What can hang from each mark:
j_132: j_379 j_759
j_715: j_51 j_678 j_759
j_29: j_379 j_759
j_77: j_379
j_130: j_379
j_778: j_379
j_727: j_558 j_990
j_887: j_51
j_990: j_727
j_51: j_558 j_887
j_678: j_558
j_759: j_29 j_558 j_715
j_558: j_51 j_379 j_678 j_759
j_379: j_77 j_132 j_558 j_859

Each row was made from one small tree. The marks that hang from a mark follow it in brackets, in the order of their numbers. Every link used is in the known rows. Write each row's tree.
Known rows:
j_715(j_678): [-14   3  -6  16   1  -9  28   3   2  -8  -5   9  -8  -4  -7 -17   4  18
   9  -4  -8  -3  -3   3 -10  -7   5  -6   5  15 -14 -12   6   6   7 -12
  -2  41  17   0   6   5   8  -5   5]
j_715(j_51 j_678(j_558(j_379)) j_759): [-19   6   6  20  19 -22  16 -15 -15  -3  -1   3 -25 -14  -8  -9  -3  -1
  20  -3 -12   1  -6   4  -8 -10  18  -5   6   2  -9 -10   7  -4   6  -4
   6  28  12   0  15  11   6  16  -9]
j_990(j_727(j_558(j_51 j_379))): [  7  11  -6   4 -14  -8   0   8  -5 -12  10  11 -25 -21  -5  -6  -2   6
  12   9  -2 -16  -1   9 -13 -10  21   5   4   7 -19 -12   4 -11   5  -1
 -10  29   5  -4  15 -10  16  -3  13]
j_887(j_51(j_558(j_379(j_77 j_132 j_859) j_759))): [ -7 -24  -9  12 -15 -15  -4  15   4 -13 -22  22 -22  20 -12 -16  -6  -3
  12  -3  -6 -15   5  14 -15 -18  -1  -8  -4   5  -7  -7  13  -7   2  -4
   2   9  -8   9  18   1  21   3   5]
j_715(j_51(j_887) j_678(j_558(j_379)) j_759): [-11  12   9  26  19 -24  20 -12 -14   0  -4   6 -18 -16  -6 -22  -6   0
  19   0 -10   4  -8   0  -9  -6  20  -4   3  11 -16  -6   3  -2   3 -13
  10  23  10   4  18  11   9  14 -12]
j_778(j_379): [ -9   2  11  -4   0   2  18   8  -5  -5 -12  14  -9   1 -10 -12 -11  14
  13  -8  -4 -18  -1   2  -8 -10   0 -11  -1  13 -19  -5   1   0   3 -24
   3  16  14  -1   8   2  -1  -4   9]
j_132(j_759(j_558(j_51 j_678))): [  3  13   4  16  -3  -3  17  28   8  -9  -7   3  -8   8 -19 -22  -3   4
   3  -8  -4 -10  17   0 -17 -11   3   0  -1  10 -18  -2  -3  -3  -5  -2
  13  30  11  -5   4  22  17 -10   1]
j_727(j_990): [-11   5   8  -4  -4   4  19  10  -2 -23 -16  23  -8   4 -12 -14  -4  10
   8  -7 -13 -11   3   5  -7   1  14  -1   0  10 -17  -7   4  14  -8 -22
   2  30  10 -17   4  -9  11 -10   4]
j_132(j_379(j_558(j_51 j_678)) j_759): [ -8  13  -1  17   5  13   6  23   9 -11   4   5 -18   0 -12 -15  -6  11
  -6 -10   3  -3  11   8 -12 -11  11 -11 -13   3 -21 -14   0   3   2 -14
  -9  20  -3  -5  16   4  21 -10  11]
j_887(j_51(j_558(j_379(j_132) j_678 j_759(j_715)))): [ -4 -13  -4  13  12  -2  -1  12   8  -1 -19  12 -18   6   2 -15 -11  -3
  11   1 -11  -6   4  13 -13  -8   7   3  -4  12   4  -7  13 -19   7  -7
   2  19 -12  -3  28   8  32 -11  -2]
j_990(j_727(j_558(j_379(j_77) j_759(j_715(j_51))))): [ -1   0   0   7 -10 -10  -3  -1  -3 -18  -4  20 -23 -25  -5 -10  -4  15
  11   6  -1  -5 -13  18 -10  -3  10   6   2  14 -15 -19  15  -8   1   3
 -23  25   1  10  16 -23   9   8   7]
j_29(j_759(j_558(j_379(j_859) j_678))): [ -5   8   4  18  -3   8  16  18   5  -7 -11   3 -14  26 -10 -11   3   7
   9  -1  -3 -19   9   1  -2  -7   2  -9   5   2  -8  -3   8  -3  13 -14
  15  27  15  -5   4  18  16  -3  -6]
j_759(j_29(j_379) j_558 j_715): [  0  15  12 -14  13 -13  21  13  -7  -7 -28  11 -12  -8  19 -17 -15   8
   4  -9 -13   2  11  -6 -10   4  -7  13  13  11 -13  -6  14  11  16   2
  -2  42  22  -9  10   7 -20  -4  -1]
j_990(j_727): [ -3   9   3   4  -6   1  10   9  -1  -9   0  14  -8 -10 -16 -23  -2  17
   9  -2  -4 -12  -2   5  -5  -1  11  -5   2  11 -15 -18   4  -2  12  -6
   0  27  13   1   1 -13  17   0   4]
j_130(j_379(j_77 j_558(j_759(j_29)) j_859)): [ -4 -15   4  -2 -11 -13   9  10   2 -13 -28  25 -22  16  -9 -12 -12  26
   7 -16   6  -4  -3  12  -9 -17 -29 -28  -6  -5 -30 -17  14  12   7 -14
 -28  22  12  20  16  -7   2   6   4]
j_379(j_558 j_859): [-13  -8   6  15 -14  -4  21  13   0 -14 -10  20 -18  11  -8  -7  -4  20
   4  -8   3  -6   3   5  -5 -12  -5 -17   2  -1 -22 -10  13   7  18 -13
 -13  19  16   2   8  -3   9  -2   4]
j_558(j_51(j_887) j_379(j_77 j_859) j_678): [ 12   1  23  14 -13   3   7  10  -1 -11 -10  11 -10  12   1 -19  -8   4
   6   1  -3 -19   1  10 -25  -3  -1  -7  -2  11 -18   8   5  -1  -4 -30
   1   7   7   7   9   7  32   1  -3]
j_130(j_379(j_77)): [  1   2   4  -6  -9  -6   7   1   3 -12 -22  17 -15  -2  -9 -18  -9  15
   9 -14  -7  -6  -6  16 -12   0 -15 -19  -2   8 -20 -15   5   9  -1 -21
  -8  17  14   4   2  -4  -8   3  -3]
j_678(j_558(j_51(j_887) j_379 j_759(j_29))): [ 12  11  13  12   3 -14   8  14  -8   1 -10  13 -23  -3   2 -23 -13   5
  17   7   0  -5   8  -3 -18 -16  11   8  -7   1 -19   0   2 -10  -2 -12
   3  26  13   5  22  12  25 -15   4]
j_558(j_51): [  2  10   4  11  -7  -6  12  10  -3  -8  -2  10 -14  -7  -6 -12 -10   2
   6  -4  -6 -12   9   7 -16  -7   9  -3   1   6 -18   2   3   1  -4  -9
  -4  25  12  -6   7   7  12  -6   4]
j_727(j_558(j_51(j_887) j_759) j_990): [  4   3  -1   6 -19 -18  13  18   1 -23 -11  29 -16  -6 -10 -15  -5   8
  13   5  -3  -5   0   8 -19 -13  20  10  -3  16 -32   1   1   6 -28 -14
  -6  27   1 -10  26 -11  24 -16  16]
j_990(j_727(j_558(j_379(j_77 j_132) j_678))): [ -2  -1  -6   2 -15   6  -2  19   2 -11  -7  12 -18  -7  -8 -18   8   6
  14   5  -7  -8 -10  16 -11   0   6  -2  -1  13 -13 -25   9  -9   2  -7
  -1  14   6  -4  12 -24  26   0   5]
j_51(j_558(j_379(j_77 j_132 j_859) j_678)): [ -6 -15   4   6  -5   8   2  18   6 -20 -22  15 -20  33  -4 -15  -4   2
  12  -2  -3 -13   0  13 -12 -11 -10  -5  -2   8  -8 -12  16  -3  18 -20
  17   3   5   0  10  -5  24   5  -3]
j_130(j_379(j_77 j_132 j_558(j_759(j_715)) j_859)): [-14 -25  -4  11 -18  -7   5   5   9 -21 -32  28 -24  14  -2 -16  -7  22
   9 -12  10  -2  -9  16 -13  -3 -36 -30  -9  -1 -23 -20  21  10   3  -8
 -32   7  -1  12  13 -11   3   0  -6]
j_715(j_51 j_678(j_558(j_379)) j_759(j_29)): [-16  11   7  12  27 -22  22  -7 -22   3  -7   0 -24 -11  -1 -10  -7  -1
  18  -6 -15   0   2  -2  -2 -13  17  -3   6  -3 -15  -9   7   1   9  -1
   1  40  17   3  21  13   2  17  -8]
j_678(j_558(j_51)): [  0  10  11  10  -9 -15  11  10  -6  -7  -5  13 -21  -9  -8 -16  -8   5
  13  -1 -11  -3  10   6 -15  -9   8   4   1   2 -12  -4   1  -7   0   1
  14  20  18  -8   3  10  11 -11   0]
j_778(j_379(j_132 j_558)): [-18  -8  -4   6  -6   4  12  17   1  -4 -16  19 -16   0 -12 -14  -9   7
  11 -11   2  -9  -3   4  -9  -7  -8 -20  -8   7 -22 -12   8   0  -1 -18
  -7   7   4  -7  16  -7   4  -7   7]
j_759(j_558(j_51)): [  2  12   6   9  -3 -20  14  14  -3 -10  -2  10 -17  -7 -13 -19  -8  -2
   6  -4  -7  -5  16   1 -21  -9   4   5   3  10 -18   2   4  -1  -1   0
  11  27  16 -12   6  15   7  -4  -2]
j_130(j_379(j_77 j_132(j_759(j_558)) j_859)): [ -8 -10  -6   9 -26 -12  16  17   6 -24 -32  17 -19  30 -18 -28   3  12
   8 -15   6 -16   3   4 -13  -7 -32 -27  -6   0 -29 -13   4  14   0  -5
  -1   9   7   5  -5   4 -10   4  -8]
j_887(j_51(j_558(j_379(j_77 j_132) j_678 j_759))): [ -3 -16  -5   8   1  -4  -9  20  11  -3 -21  16 -16  10 -14 -19  -7  -7
  12  -4 -14  -6   3  20 -19 -12   4  -2  -7  13   2 -11  11 -15  -4 -10
  10  11  -9   2  24   1  34  -2   2]
j_759(j_29(j_379) j_558(j_678)): [  5  12  18 -17  15  -8  16  25  -4   3 -24   4  -8   2   1 -19  -8   3
   7 -13 -13   3   9  -6 -14  -5  -7   7  10   8 -12  -5   7   4  12  -9
  16  32  27 -14  14   4   4   0   2]
j_77(j_379(j_132 j_558(j_678 j_759) j_859)): [-15 -23   3  25   2   9   4  17  13 -12 -12  19 -21  21  -8 -17   2  13
   9  -4  10  -5  -4  12 -12 -10  -7 -13  -9  -2 -19 -19  13   3   6 -22
  -2  -5  -2  -6  23 -17  38  -7   0]
j_678(j_558(j_379 j_759(j_29))): [ -2   3  11   3   8  -6  11  13  -8  -1 -15  11 -25   5   1 -15  -5  11
  20   3  -1  -4   5  -2  -8 -18   7   4  -3  -4 -10 -13   7  -8  11 -11
   4  31  19   1  18   5  17 -12   4]
j_759(j_558 j_715): [ -7  11   8   8   8 -11  23   7  -2 -13 -14  13 -13  -7   4 -20  -8  13
   5  -1  -9   2  10   2 -10   3  -2   8   5  17 -11  -8  12   3  13   0
   3  33  17 -10   3  11  -6  -9 -10]
j_778(j_379(j_77 j_132)): [-15  -6   2  -1 -15   4   8  15  -2 -10 -25  21  -8   6 -14 -23  -6   5
  13 -11  -6 -17  -4  10 -13  -1 -13 -16  -8  14 -21 -11   6   7 -12 -17
   3   2   8   0   4  -9   0   1   4]

Write each row's tree:
[-16  -9   6   3  -4  -3   7  18  -3 -18 -15  23 -23  14  -7 -17  -5  22
   0  -9   6   0   5  10  -9 -16  -9 -14 -11  -2 -26 -21  16  16  12 -12
 -20  15  10  12  17 -16  13   7  10]	j_132(j_379(j_77 j_558(j_759(j_29)) j_859))
[-12 -26  -6  10 -22 -10   2  11   9 -18 -29  27 -25  18 -16 -18  -3  18
  11 -14  12  -5  -9  15 -15 -11 -34 -34 -10  -4 -27 -19  16   9   1 -12
 -23   2   2  10  13 -14   9   4  -2]	j_130(j_379(j_77 j_132 j_558(j_759) j_859))
[  1 -10  15  -9  13  -1  10  17   5 -12 -31  15 -13  24  13 -10 -17  21
  12  -5   0  -4   1   3  -7 -17 -11   8   8   9  -9  -7  18  -1  27  -9
   3  27  12   8  23  -1  18  -1   8]	j_51(j_558(j_678 j_759(j_29(j_379(j_859)) j_715)))
[ -5   7  -4  20 -18   0   4  11   0 -20 -17  13 -25   1   4 -20  -6  -1
  11   1  -8 -12   7  11 -17   4   1   0  -7   1 -10 -11   7  -4 -11   5
  -1  17   1   0   1  12   3 -14  -4]	j_678(j_558(j_51 j_379(j_77 j_132(j_759(j_715)))))
[ -3  -8 -12   7   8 -11   2  20  -1   2 -20  14 -22  10  -5 -16 -12  -8
  12  -2 -10 -10  13   5  -9 -19  10   0  -6   2  -8  -7  10  -9   6  -5
   0  28  -4   0  30   7  20  -6   6]	j_887(j_51(j_558(j_379(j_132) j_759(j_29))))
[  0 -17   7   9   5  -9   3  12   5  -3 -14  13 -18  19  -9  -8  -8   6
  13  -1  -7 -14   6  10 -13 -23   8  -2   1   6   0  -2   8 -18  14 -15
   9  19  -3   5  23  11  36  -2   5]	j_887(j_51(j_558(j_379(j_859) j_678 j_759)))
[-15 -20  10   6  -9  -5  14  11   1 -10 -14  24 -16  14 -15  -6 -10  25
  13  -9  12 -16  -5   3 -10 -24 -12 -21  -4   2 -24  -8   9  -1   8 -20
 -12  11   8  11  18  -2  13  -2  15]	j_778(j_379(j_558(j_759) j_859))
[-13  -9  -7  19 -27  10  12  19   2 -24 -22  14 -17  32  -6 -17   6   6
   8  -4   5 -27   2   5 -10  -6 -10 -20  -6  -2 -20 -10   9  11   0 -16
  -8  10   4   6  -2  -2   5   1   1]	j_558(j_379(j_77 j_132(j_759) j_859))
[-13   5 -23  13 -22  11   1  24  15  -5 -21  16 -14   3  -7  -8  -4   0
   5 -14  -2  -5  -5   9  -1   6  -2 -18   4   0 -14 -14  12   9  -2  -7
  -8  15   5  -9  12 -10  -2  -5  11]	j_29(j_379(j_132 j_558) j_759)
[-19 -11   3   9 -22  -4  22  19   0 -25 -32  21  -9  28 -10 -26  -4  15
   8 -10   2 -25   5   1 -11  -4 -26 -16  -6  12 -25  -8   8  10  -4  -2
   1   8   5   9  -5   7 -12  -1  -2]	j_778(j_379(j_77 j_132(j_759(j_558 j_715)) j_859))
[  3   4  -2   6  -4 -10   5   2   4  -7  -6  15 -26 -14  -8  -7 -17  11
   5 -13   0  -2   1  11 -15  -8  -8 -20  -3  -1 -23  -9   6   1   3 -14
 -20  23   4  -3  17   4   1  -5   2]	j_130(j_379(j_558(j_51)))
[  4   7  20  14  13 -11  11  10  -8  -3  -4   2 -15  15  -3 -20  -9  -6
  15   2   0 -14  10  -2 -22 -11   7  -5   2   8 -20   7   4  -4   2 -19
  14  11  11  -3  19  21  30   8 -13]	j_715(j_759(j_558(j_51(j_887) j_379(j_859) j_678)))
[  1  -1  15  14   8   4   8   9   6  -4  -9   8  -9  -4   3 -13 -11  13
   9   1  -2  -5   1  12 -21  -5   1   3  -1  12  -8   2  11  -9  -5  -8
 -11  27   6  -1  19   9  37 -14   0]	j_558(j_51 j_678 j_759(j_715))
[-12  -4 -12  15  -6 -17  23   6   5 -13  -9  16 -18 -11   8  -7   4  27
  15   7  -1   5  -9  10  -9 -13   3   5   6  19 -16 -16  13   0   3   0
 -18  43  13   4  23  -2   7 -13  12]	j_727(j_558(j_759(j_715(j_678))))
[ -5   5 -15  14 -18  14  -5  26  16  -1 -16   9 -13   0  -6  -7  -7  -8
   4 -14  -5  -7  -1  12 -10   5  -1 -15   3  -1 -11  -5  10   1 -11  -5
  -5  13   0 -12  16  -3  16  -7   9]	j_29(j_379(j_132 j_558(j_51 j_678)) j_759)
[ -7   5  -2  -6  -9  -2  15   9  -5 -26 -11  21 -25  -2   0   2   1   7
  14   3 -11 -10  -2   8  -7  -8  22   7   4   8 -19 -10   7   7  -8 -21
  -5  32   6 -21  19 -13   4 -12  12]	j_727(j_558(j_379) j_990)
[-15   4  -2  -1   5 -13  26   6  -7  -6 -30  10 -15  -7  24 -20  -3  13
  12  -6 -15   6  -1  -4  -8   6  -9   6   8   6  -8 -16  13   8  13   9
  -5  41  16  -6   9   2 -11 -10   0]	j_759(j_29(j_379(j_132)) j_715(j_678(j_558)))
[-14 -14 -17  16   2  -2   1   5  13 -24 -20  19 -22  10   3 -19  -6  10
  15   4   1  -2  -7  16 -15  -7  -5   5  -4  19  -6 -21  23  -2   8  -6
  -3  27  -5  10  19  -3  15  -3   3]	j_51(j_558(j_379(j_77 j_132) j_759(j_715(j_678))))
[-10  -1   9   5   2 -12   9   6  -8 -15 -13  11 -19  18  -8 -14  -4  -1
  16  -4  -4 -14   7   6 -15 -10   0  -9   5   5 -17 -10  11   7   6 -12
   8  14  18   4   9   9   5  17 -10]	j_715(j_759(j_558(j_379(j_77 j_859))))
[ -3  -6   3   8  -5   4  -2   8   5 -13 -13  16 -16   4  -9 -14  -4  10
  14   0   2 -10  -6  15 -18  -9   1  -5  -4   9 -11 -13  12   0  -4 -24
  -9  19  10   9  13  -6  18  -1   7]	j_558(j_379(j_77) j_759)
[  4   4   8  18   6 -17   9  10   2 -10 -12  22 -13  -3 -19 -25 -19   6
   6  -3   3   2  -2   5  -8 -16   9   4  -2  18 -23   1   7  -2   7 -16
   9  15   6   5  21  -5  14   7   1]	j_715(j_51(j_558(j_759) j_887))
[ -3 -11  11  14 -16   8   2  14  -2 -14 -14   8 -18  20  -1 -12   0  -7
   9  -1  -3 -22   3  12 -25  -4 -10 -13  -4  -1 -13   3  12  -1  -5 -17
  -2   3   2  -5   7   2  32   3  -6]	j_558(j_51 j_379(j_77 j_132 j_859) j_678)
[-12   4 -19  31 -16   5  13  23  10 -15 -12  15 -18  -1  -1 -16 -10   4
  -2  -8   3  -7  10   8 -10   1  -1 -14  -9   2 -23 -10  11   5  -8   6
 -26  26  -6  -3  13   6   6 -17   2]	j_379(j_132(j_759(j_715)) j_558(j_51))
[ -6 -12   5   2 -19 -11   9   3   4 -18 -22  24 -22   9 -10 -10  -9  23
   5 -16   1  -6  -5  16 -10  -7 -25 -29  -2   0 -25 -18  12  12  10 -17
 -20  12  11  11   5  -6  -6   7  -1]	j_130(j_379(j_77 j_558 j_859))
[  6   9  10  19  -1   1  10  19   7   2  -2  14  -9 -11  -8 -19 -14   7
   1  -6  -5   4   4  10 -18  -3   6  -8  -5  14 -22  -2   5  -4  -4 -20
  -5  18   8  -3  21   3  32 -11   1]	j_379(j_558(j_51(j_887) j_678))
[-18 -14   8   5 -14   0  21  13  -8 -10 -21  17 -13  24  -9 -15  -2  11
  15  -6   5 -27  -1  -3  -7 -13 -16 -21  -4   2 -24   0   5   4   7 -18
   1   2   9  -4   5  -2   5  -1   3]	j_778(j_379(j_132 j_859))
[  8   6   1   6   9 -10  15  25   4  -5 -20  21 -10  14  -7 -31 -19  15
  10   0   3   0   5   0  -5 -19   6   7  -5  19 -26  -9   7   3  13 -19
  10  28  13  12  27  -2  19  -5   8]	j_51(j_558(j_759(j_29)) j_887)
[ -4  -7 -12   7  -8  -9  -3  14   2  -9 -19  18 -19   4  -9 -16 -10 -11
   8  -6 -20 -10   8  17 -13  -5   8  -3  -3  11  -4 -11  10  -6  -1  -6
   8  14  -6  -1  15   3   9   0   2]	j_887(j_51(j_558(j_379(j_77 j_132))))
[-15 -14  12   0 -20  -3  13  11  -2 -17 -19  27 -13  10 -14  -9 -12  21
   7 -14  -1 -16  -3  12 -10 -12 -16 -22  -3   8 -24 -12  10   7   2 -18
  -8   6  11  13   6  -5  -2   6  11]	j_778(j_379(j_77 j_558 j_859))
[-19  -7 -12  10 -22   8   8  26  10 -14 -24  23 -10   9 -21 -21  -7  10
   6 -17   1 -14  -2  11  -9  -5 -14 -25 -13  10 -27 -21   6   8 -15 -12
  -9   6   0   9   9  -6  -4  -4  12]	j_778(j_379(j_77 j_132(j_759) j_558))
[ -7   2 -18   5 -32   0   4  22   2 -35 -17  22 -25   5  -7  -6   2  -6
   9   0 -10 -19   5  14 -17  -4  14   1  -5   5 -27  -9   5  12 -34  -7
 -10  25  -8 -14  14 -10   6 -11  14]	j_727(j_558(j_51 j_379(j_77 j_132(j_759))) j_990)
[  2   3   7   2  17  10   4  12   7  -9  -9   7 -18  13  -2  -9 -11   6
  12   0  -5  -7   2  10  -8 -14  10   6   2  13  -3 -11  10 -11  22 -27
  18  21   8  -6  18   3  23  -4   2]	j_51(j_558(j_379 j_678))
[ -6  11 -14   8 -16   8   3  17  14  -5 -16  16 -12  -3  -7  -2 -10   8
   4 -14  -5  -5  -4  11   0   3   6 -13   9   3 -12 -13  10   8   2 -11
  -8  24  11  -3  11  -4  -6  -4  15]	j_29(j_379(j_558) j_759)
[ -4  -8  10   7   2   0  18  13  -9  -7 -15  11 -21  24   4  -7  -4  15
  14   2  10 -21   4  -5  -7 -23  -1  -8  -1  -8 -19  -2  12   4  17 -22
 -16  32  16   9  20   3  18  -1   8]	j_558(j_379(j_859) j_759(j_29))
